Each row was made from one small tree. Brackets hold a mark, then the marks that hang from it, in the order of their numbers. Every link used is in the known rows. Write each row's tree.
Known rows:
[j_960 j_841]: [ 0.88  0.54  1.11  0.96 -0.19 -1.04 -1.97 -1.80  1.51  0.29 -0.89  0.03
  1.24  0.90 -1.29  0.02 -2.56 -3.06 -0.29  0.70 -1.22  1.32  0.46 -0.20
 -0.59 -0.07 -0.47  0.77  1.32 -0.45  1.10  0.55 -0.80 -1.50 -1.94 -0.06]
[j_409 [j_538 [j_960 j_841]]]: [ 1.07 -0.39  0.13  1.70  0.55 -3.11 -0.87 -3.42  1.29  0.10 -1.32  0.13
  2.62  0.59 -0.71 -1.19 -3.01  0.21 -0.10 -0.96 -1.15  2.32  0.27 -0.11
 -1.54  0.56  0.53  0.76  3.55  0.42  1.25  0.84 -0.43 -3.48 -2.14  1.56]
[j_960 j_538 j_841]: [ 0.81  1.28  1.93  0.72 -0.84  0.44 -3.27 -1.38  1.64  0.61 -0.71  0.81
  1.20  0.22 -1.55 -0.97 -2.68 -1.43 -0.51  0.22 -1.70  0.67  0.22  0.08
 -0.13 -0.36 -0.84  2.24  1.30 -0.02  0.75  0.80 -0.90 -2.78 -2.15  0.56]
[j_841 j_523]: [ 1.06  1.58 -1.04  0.23 -0.34 -0.26 -0.99 -0.59  0.85  0.26 -0.06 -0.18
  0.06 -0.28 -1.31  0.40 -2.77 -3.66 -0.03  0.42 -0.14  1.46  1.23 -0.14
 -0.54  0.35  0.63 -0.49  1.49 -1.48  0.26  0.76 -1.84  0.10 -0.92 -0.75]
[j_769 [j_61 [j_409 [j_538 j_161 [j_960 j_841]]]]]: [ 1.50  1.09 -1.60  1.63  0.28 -2.41 -2.26 -3.70 -1.49  1.93 -0.12  1.07
  3.52  1.85 -1.21 -1.18 -2.13  3.43  0.71 -2.68 -0.57  1.22  0.04 -1.08
 -2.01  0.46  1.16  0.95  6.79  1.38  0.01  1.68 -0.19 -4.05 -3.09  0.59]
[j_523 [j_61 [j_409 j_538] j_769] j_841]: [ 2.23  4.10 -0.26  3.03 -1.57 -2.93  2.01  0.39 -0.44  1.37 -0.14  1.34
  0.00  0.65 -1.40  0.81 -2.32  1.74 -0.15  0.10  1.30 -2.43  0.21 -0.71
 -1.54 -0.52  0.76 -0.78  3.50 -1.64 -1.08 -1.29 -1.70  2.39 -1.36  0.34]
[j_409 [j_538 [j_960 [j_841 j_523]]]]: [ 1.02  0.45  0.47  2.02 -0.71 -2.67 -0.38 -3.27  0.87  0.18 -1.18 -0.04
  2.44 -0.41 -1.01 -1.25 -4.18 -3.61  0.15 -0.95 -0.35  3.62  0.64 -0.05
 -1.42  0.43  0.48 -0.01  4.48  0.66  1.33  1.49 -1.13 -3.01 -1.54  1.09]
[j_61 [j_409 [j_538 j_161]]]: [ 1.71  0.43 -3.70  0.61  2.67 -0.83  0.20 -0.93 -1.29  0.22  1.49  0.93
  2.00  1.10 -0.95 -0.43 -0.20  4.66 -0.30 -2.16 -0.79 -1.07  0.64 -0.40
 -1.75  0.75  0.87  0.38  4.62 -1.08 -0.96  1.19 -0.74 -2.57 -1.91  1.42]
[j_409 [j_538 j_161 [j_960 [j_841 [j_523 j_61]]]]]: [ 0.90  2.97 -0.37  2.64 -0.98 -2.16 -0.67 -2.59  0.03  0.74 -1.10  1.56
  2.20  0.00 -0.99 -0.73 -4.50 -5.64  0.67 -1.71 -1.99  3.56  0.29 -0.58
 -1.09  0.74  1.97  0.08  6.05  0.76  0.16  1.17 -0.69 -2.97 -2.12 -0.31]
[j_523 [j_61 [j_409 [j_538 j_960]] j_769]]: [ 2.20  2.51 -1.93  2.32  1.42 -2.95  0.61 -1.36 -0.48  1.23  0.24  1.22
  1.58  0.77 -1.30  0.25 -2.82  5.00  0.28 -1.26  1.04 -1.30  0.74 -2.08
 -1.83  0.03  1.63 -0.37  5.46 -0.95  0.19 -1.02 -1.66  0.00 -2.80 -0.26]
[j_409 [j_538 [j_960 [j_841 [j_523 j_61]]]]]: [ 1.24  2.39  0.49  2.58 -1.27 -2.43  0.03 -2.39  0.79  0.72 -1.65  0.61
  1.58 -0.06 -1.19 -0.54 -5.41 -5.26  0.60 -0.55 -0.77  3.97  0.41 -0.37
 -0.93  0.39  1.41 -0.80  4.33  0.24  0.82  0.69 -1.23 -1.20 -1.64 -0.10]
[j_960 [j_538 j_161 j_409] [j_841 [j_523 j_61]]]: [ 0.90  5.05  0.11  1.24 -2.81 -0.27 -3.84 -1.93  0.34  0.81  0.20  3.19
  1.77 -0.77 -1.75 -0.03 -3.34 -5.88  0.31 -0.94 -3.55  2.27  0.07 -0.22
  0.75  0.53  1.71  2.30  3.87  0.20 -1.63  1.66 -0.56 -2.90 -2.52 -0.68]
[j_523 [j_61 [j_409 [j_538 j_161]] j_769]]: [ 2.08  3.13 -2.48  2.16  1.34 -2.00  0.14 -0.12 -1.12  0.80  1.14  2.17
  1.84  1.08 -1.32  0.44 -1.07  4.22 -0.03 -1.44  0.15 -2.61  0.70 -1.48
 -1.54  0.06  2.24 -0.19  5.64 -1.30 -1.46 -0.81 -1.52 -0.02 -2.53 -0.17]
[j_960 [j_538 j_161 j_409] [j_841 [j_523 [j_61 j_769]]]]: [ 1.04  6.19  1.43  2.12 -3.00 -1.01 -4.12 -2.20  1.35  0.78  0.40  3.61
  2.43 -1.08 -1.92  0.16 -2.82 -4.62  0.03 -0.81 -2.75  0.35  0.39 -1.36
  0.47 -0.36  2.15  2.35  4.92  0.28 -1.51  0.52 -1.32 -2.43 -2.72 -1.10]
[j_61 [j_409 [j_538 [j_960 j_841]]] j_769]: [ 1.83  0.77  0.82  3.13  1.06 -3.26 -0.19 -3.30  0.27  0.57  0.24  0.55
  3.74  0.49 -1.42 -0.64 -2.49  3.92 -0.19 -1.19  0.78 -0.29  0.61 -2.00
 -2.10 -0.45 -0.03  0.30  6.18  0.49  1.46  0.17 -1.18 -2.80 -2.90  1.04]
[j_523 [j_61 j_409] j_841]: [ 1.59  4.10 -1.04  1.59 -1.41 -0.76  1.36  0.83 -1.04  1.90 -0.07  1.07
 -1.57  1.03 -1.34  1.47 -3.47 -2.00  0.20  1.21  0.12 -0.53  0.02 -0.21
 -0.37 -0.03 -0.20 -0.43  2.03 -2.05 -0.30  0.14 -1.04  2.17 -1.66 -0.94]

Which tree is each row?
[ 2.37  0.52 -3.17  0.01  0.13 -0.86 -1.38 -0.69 -1.25  1.61  0.50 -0.01
  1.27  1.80 -1.46 -0.41 -0.83  6.23  0.27 -1.23  1.21 -0.73  0.63 -0.36
 -1.97  0.41  1.36 -0.68  2.35 -0.84 -1.06  0.18 -1.32  0.34 -1.60  0.82] -> [j_769 [j_61 [j_409 j_538]]]
[ 0.56  2.30 -0.28  0.21 -0.15 -0.74 -5.03 -3.01  1.26  0.37  0.58  2.58
  2.90 -0.03 -1.28 -0.72 -1.07  0.02 -0.38 -1.48 -3.76  0.81 -0.06 -0.03
  0.16  0.68  0.40  3.75  3.13  0.28 -1.00  2.05  0.13 -5.20 -3.04  1.24] -> [j_960 [j_538 j_161 j_409] j_841]
[ 2.06  4.20  0.65  3.72 -1.25 -2.11  0.16 -1.03 -0.66  0.82  0.81  2.12
  2.59  0.15 -1.95  0.15 -3.01 -2.05  0.21 -0.81  0.18  0.11  0.66 -1.91
 -1.37 -0.74  1.64 -0.67  7.45 -0.13 -0.55 -0.13 -1.98 -0.65 -1.92 -0.65] -> [j_960 [j_841 [j_523 [j_61 [j_409 [j_538 j_161]] j_769]]]]
[ 1.91  0.17 -1.02  1.61 -0.41 -2.72 -1.85 -3.34 -1.06  2.01 -0.52  0.11
  2.77  1.75 -1.28 -0.98 -2.89  4.08  0.58 -1.64  0.38  1.74  0.15 -0.96
 -2.05  0.15  0.19  0.32  4.93  0.88  0.74  1.07 -0.77 -2.43 -2.56  0.74] -> [j_769 [j_61 [j_409 [j_538 [j_960 j_841]]]]]
[ 1.58  2.04 -1.44  1.75 -1.19 -1.91 -1.62 -3.69 -1.38  1.83  0.20  0.97
  2.95  0.72 -1.35 -1.21 -3.19 -0.01  0.97 -2.60 -0.05  2.35  0.36 -1.23
 -1.98  0.46  1.11  0.06  8.12  1.48 -0.06  2.00 -1.11 -3.52 -2.38  0.03] -> [j_769 [j_61 [j_409 [j_538 j_161 [j_960 [j_841 j_523]]]]]]
[ 1.32  5.37  0.95  3.35 -1.04 -1.55 -0.73 -2.42 -0.73  1.56  0.37  2.24
  2.07 -0.18 -1.83  0.67 -4.55 -4.40  0.75 -0.66 -0.48  0.96  0.69 -3.03
 -0.86 -0.61  1.29  0.28  8.49  0.50  1.02  0.46 -1.74 -2.03 -3.32 -2.59] -> [j_538 j_161 [j_960 [j_841 [j_523 [j_61 j_409 j_769]]]]]
[ 0.43  1.69 -1.11  0.51  1.12 -2.90 -3.56 -4.93  0.92  0.53  0.15  1.96
  3.69  0.40 -0.78 -0.08 -2.29 -1.35 -0.03 -1.82 -3.99  2.24  0.07 -0.89
 -0.54  1.33  1.34  2.63  4.59  0.74  0.25  2.28  0.61 -5.62 -3.44  0.52] -> [j_538 j_161 j_409 [j_960 j_841]]
[ 0.27  1.16  0.02  1.26  1.41 -1.64 -2.77 -3.65  0.94  0.57 -0.93  1.04
  2.64  0.89 -0.82 -0.64 -2.81 -2.51  0.35 -1.17 -2.75  1.97  0.28 -1.00
 -0.85  0.60  0.53  2.02  5.01  0.77  1.42  1.47 -0.04 -5.02 -3.28 -0.22] -> [j_538 j_161 [j_960 j_841]]
[ 0.75  1.02 -0.12  1.97  0.08 -2.43 -0.78 -3.59  0.52  0.00 -0.67  0.79
  3.15 -0.27 -0.80 -1.37 -3.32 -3.85  0.29 -1.89 -1.58  3.51  0.59 -0.25
 -1.40  0.90  1.22  0.64  6.50  1.15  0.63  1.92 -0.73 -4.81 -1.88  0.97] -> [j_409 [j_538 j_161 [j_960 [j_841 j_523]]]]
[ 1.97  0.73 -1.73  1.75  2.13 -2.81  0.68 -2.44 -0.16  0.57  0.89  0.41
  2.69  0.42 -1.17 -0.40 -1.21  6.68 -0.21 -1.69  1.31 -1.44  1.02 -1.93
 -2.33  0.07  0.97  0.09  5.29 -0.61  0.60 -0.13 -1.66 -1.79 -2.68  0.95] -> [j_61 [j_409 [j_538 j_960]] j_769]
[ 0.58  1.72 -4.00 -0.54  2.43 -2.41 -3.12 -4.00  0.57  0.36  0.48  1.65
  2.66  0.39 -0.50  0.19 -1.14  1.65  0.23 -2.43 -3.33  1.02  0.56 -0.85
 -0.56  1.83  2.24  2.22  3.93 -0.35 -0.61  1.96  0.27 -4.48 -3.35  0.36] -> [j_538 j_161 j_409 j_960]
[ 1.89  4.04 -2.41  2.68  0.59 -2.42  0.71 -1.55 -1.27  0.94  1.00  2.01
  2.07 -0.03 -1.33  0.18 -2.87  1.24  0.69 -2.23  0.50 -0.24  1.02 -2.35
 -1.70  0.28  2.73 -0.47  8.34 -0.39 -0.61  0.23 -1.93 -1.11 -2.57 -1.07] -> [j_841 [j_523 [j_61 [j_409 [j_538 j_161 j_960]] j_769]]]
[ 1.49  2.48 -1.33  2.50  0.94 -2.25 -0.37 -2.36 -1.67  1.25  0.10  1.86
  2.55  1.34 -1.05 -0.41 -3.43  0.76  0.50 -1.93 -1.58  1.51 -0.06 -1.28
 -1.39  0.51  0.99  0.75  7.06  0.56  0.41  1.31 -0.15 -3.42 -3.07  0.20] -> [j_523 [j_61 [j_409 [j_538 j_161 [j_960 j_841]]]]]
[ 2.50  3.62 -1.05  2.37 -0.63 -1.42  1.68  0.49 -0.76  0.94  0.86  1.12
  1.11 -0.22 -1.84  0.64 -2.78  0.98  0.11 -0.23  1.96 -1.02  1.11 -1.48
 -1.49 -0.45  1.61 -1.90  4.45 -1.58 -0.84 -1.03 -2.75  2.15 -1.30 -0.69] -> [j_841 [j_523 [j_61 [j_409 j_538] j_769]]]
[ 1.96  1.29 -2.24  1.27  2.16 -1.96 -0.14 -1.02 -0.51  0.30  1.62  1.32
  2.91  0.75 -1.23 -0.25  0.24  6.21 -0.45 -1.95  0.31 -2.73  0.98 -1.59
 -1.98  0.10  1.49  0.30  5.93 -0.88 -0.99 -0.19 -1.39 -2.09 -2.33  0.85] -> [j_61 [j_409 [j_538 j_161]] j_769]
[ 2.29  0.73 -1.44  1.55  1.43 -1.98  0.39 -0.74 -0.17  0.40  1.08  0.32
  2.26  0.61 -1.41 -0.07 -0.26  6.00 -0.52 -0.76  1.62 -2.50  1.08 -1.36
 -2.08 -0.21  0.71 -0.44  3.61 -1.52 -0.27 -0.73 -1.91  0.07 -1.86  1.00] -> [j_61 [j_409 j_538] j_769]
[ 1.90  1.51 -0.52  1.96 -2.12 -2.37 -1.07 -3.36 -0.75  2.00 -0.28  0.06
  2.18  0.52 -1.53 -0.98 -4.07  0.19  0.80 -1.52  1.21  2.88  0.55 -0.90
 -2.00  0.13  0.43 -0.52  5.85  0.99  0.78  1.42 -1.39 -1.82 -2.04  0.12] -> [j_769 [j_61 [j_409 [j_538 [j_960 [j_841 j_523]]]]]]
[ 2.05  3.32 -1.46  2.15 -1.40 -2.00  2.27  0.52 -1.27  1.46 -0.30  1.20
 -0.80  0.86 -1.09  0.63 -2.92  0.27 -0.08 -0.01  0.50 -0.58 -0.05  0.54
 -1.15  0.21  0.59 -0.82  2.57 -1.75 -1.03 -0.19 -0.94  1.72 -1.07  0.78] -> [j_523 [j_61 [j_409 j_538]] j_841]
[ 1.80  5.19  0.40  2.49 -1.72 -2.04  0.94  0.78 -0.35  1.72 -0.10  1.34
 -0.99  0.76 -1.56  1.72 -3.04 -1.04  0.00  1.01  0.95 -2.37  0.36 -1.40
 -0.75 -0.85  0.06 -0.51  2.77 -1.88 -0.39 -1.18 -1.77  2.76 -1.88 -1.49] -> [j_523 [j_61 j_409 j_769] j_841]
[ 1.19  3.89  0.99  3.35 -1.20 -3.45 -0.98 -2.91  0.69  0.52 -1.19  2.02
  2.85 -0.26 -1.24 -0.49 -3.93 -4.18  0.55 -1.51 -1.07  1.79  0.59 -1.78
 -1.32 -0.07  2.56  0.00  7.18  0.79  0.14 -0.08 -1.41 -2.35 -2.46 -0.89] -> [j_409 [j_538 j_161 [j_960 [j_841 [j_523 [j_61 j_769]]]]]]
[ 0.99  2.57  0.91  0.89 -2.54 -0.75 -3.24 -2.62  1.63  0.29  0.23  1.58
  1.94 -1.41 -1.78 -0.41 -2.84 -4.04 -0.30 -0.19 -2.22  2.33  0.35  0.17
  0.29  0.09 -0.10  2.21  2.14  0.01 -0.29  1.87 -1.10 -2.97 -1.93  0.91] -> [j_960 [j_538 j_409] [j_841 j_523]]
[ 1.33  4.79  0.95  1.93 -2.25 -2.42 -0.14  0.37  1.25  1.25 -1.53  1.18
 -1.16  0.64 -1.20  1.34 -3.13 -3.56  0.01  1.32  0.01 -1.50  0.39 -0.71
 -0.47 -0.62  1.06 -0.28  1.15 -1.82 -0.53 -1.57 -1.61  2.84 -1.50 -1.36] -> [j_523 [j_61 j_769] j_841]
[ 1.54  1.37 -0.18  2.80  1.76 -3.04 -0.66 -3.63 -0.09  0.69  0.76  1.61
  4.15  0.60 -1.19 -0.87 -1.55  3.73 -0.10 -2.46 -0.23 -0.53  0.46 -2.14
 -1.99 -0.15  0.45  1.20  7.88  0.98  0.90  0.69 -0.77 -4.49 -3.40  0.99] -> [j_61 [j_409 [j_538 j_161 [j_960 j_841]]] j_769]
[ 2.04  4.52 -0.58  2.04 -1.14 -0.42  0.51  0.48 -0.49  1.26  0.87  1.09
  0.20 -0.11 -2.13  1.47 -3.32 -1.58  0.27  0.91  1.54 -0.96  1.29 -2.20
 -0.70 -0.82  1.26 -1.32  3.97 -1.88 -0.10 -0.92 -2.72  2.53 -1.85 -2.43] -> [j_841 [j_523 [j_61 j_409 j_769]]]
[ 2.03  2.48 -2.58  2.03  0.20 -1.77  1.65 -1.02 -1.59  1.24  0.35  0.74
  0.81 -0.01 -1.23  0.20 -4.22  0.17  0.71 -1.20  0.64  1.97  0.78 -0.95
 -1.35  0.64  1.47 -1.13  5.46 -0.97  0.17  0.64 -1.62 -0.07 -1.80 -0.27] -> [j_841 [j_523 [j_61 [j_409 [j_538 j_960]]]]]
[ 1.76  3.16 -0.05  3.48  0.67 -3.22 -0.77 -2.46 -0.71  1.17  0.02  2.26
  3.12  0.86 -1.41 -0.09 -3.03  1.84  0.37 -1.90 -0.86 -0.28  0.25 -2.46
 -1.63 -0.24  1.57  0.76  7.89  0.61  0.33 -0.09 -0.96 -2.93 -3.47 -0.25] -> [j_523 [j_61 [j_409 [j_538 j_161 [j_960 j_841]]] j_769]]
[ 1.77  3.35 -0.85  2.81 -1.22 -1.00  0.71 -0.88 -1.50  0.83  0.67  1.75
  1.94  0.42 -1.75 -0.02 -3.67 -3.39  0.27 -0.93 -0.71  1.81  0.33 -0.67
 -1.04  0.17  1.21 -0.75  6.42 -0.13 -0.50  0.96 -1.25 -1.20 -1.64 -0.24] -> [j_960 [j_841 [j_523 [j_61 [j_409 [j_538 j_161]]]]]]
[ 1.81  3.60 -1.69  1.19 -0.75  0.48  0.93  0.70 -1.44  1.36  0.82  0.66
 -0.58  0.21 -1.80  1.35 -3.96 -3.04  0.49  0.65  0.56  0.75  0.91 -0.86
 -0.44  0.04  0.82 -1.19  3.28 -1.86  0.05  0.49 -2.14  1.92 -1.52 -1.95] -> [j_841 [j_523 [j_61 j_409]]]
[ 1.82  5.18  3.00  3.15 -3.23  0.17 -1.43 -0.25 -0.12  1.57  0.34  2.06
  1.05 -0.75 -2.65  0.19 -4.23 -3.34  0.20  0.84  0.61 -0.26  0.71 -2.08
 -0.07 -1.70 -0.13  0.56  5.03 -0.24  0.30 -0.26 -2.57  0.22 -2.29 -1.75] -> [j_960 j_538 [j_841 [j_523 [j_61 j_409 j_769]]]]
[ 1.96  4.74 -1.33  2.72 -0.81 -2.89  1.48  0.08 -1.17  1.26  0.30  2.42
  0.48  0.90 -1.22  0.61 -1.43  1.35 -0.03 -1.20  0.10 -2.72  0.12 -0.81
 -1.45 -0.04  1.38 -0.48  5.71 -1.30 -1.93 -0.81 -1.29  0.56 -1.86  0.17] -> [j_523 [j_61 [j_409 [j_538 j_161]] j_769] j_841]
[ 0.75  1.10 -0.64  0.82  0.49 -3.04 -2.77 -4.53  1.87  0.46 -0.39  0.93
  2.95  0.18 -1.03  0.16 -2.97 -1.15 -0.02 -0.84 -2.54  2.76  0.19 -0.64
 -0.59  0.90  0.69  1.90  2.70  0.18  0.99  1.77  0.14 -3.94 -3.21  0.57] -> [j_538 j_409 [j_960 j_841]]
[ 1.68  1.18 -2.46  1.59  2.82 -2.82 -0.25 -2.55 -0.68  0.51  1.20  1.33
  3.43  0.53 -0.89 -0.58 -0.34  6.73 -0.10 -2.90  0.07 -1.72  0.82 -2.32
 -2.11  0.52  1.37  0.70  7.34 -0.15 -0.13  0.43 -1.09 -3.49 -3.07  0.84] -> [j_61 [j_409 [j_538 j_161 j_960]] j_769]
[ 0.47  1.81  0.77  0.64 -0.60  0.44 -3.94 -1.70  1.15  0.58 -0.45  1.94
  1.91  0.53 -1.27 -1.17 -1.60 -1.81 -0.30 -0.73 -2.86  0.52  0.08 -0.37
 -0.21 -0.05 -0.19  3.03  3.34  0.40  0.02  1.48 -0.45 -4.34 -2.51  0.29] -> [j_960 [j_538 j_161] j_841]
[ 1.47  2.53  0.65  3.25  0.08 -3.02  0.11 -3.50 -0.23  0.60  0.87  1.39
  3.95 -0.46 -1.45 -0.84 -2.59  0.02  0.11 -2.10  0.27  0.74  0.89 -2.22
 -1.92 -0.28  0.85  0.20  9.14  1.03  0.83  1.12 -1.48 -4.06 -2.55  0.25] -> [j_61 [j_409 [j_538 j_161 [j_960 [j_841 j_523]]]] j_769]
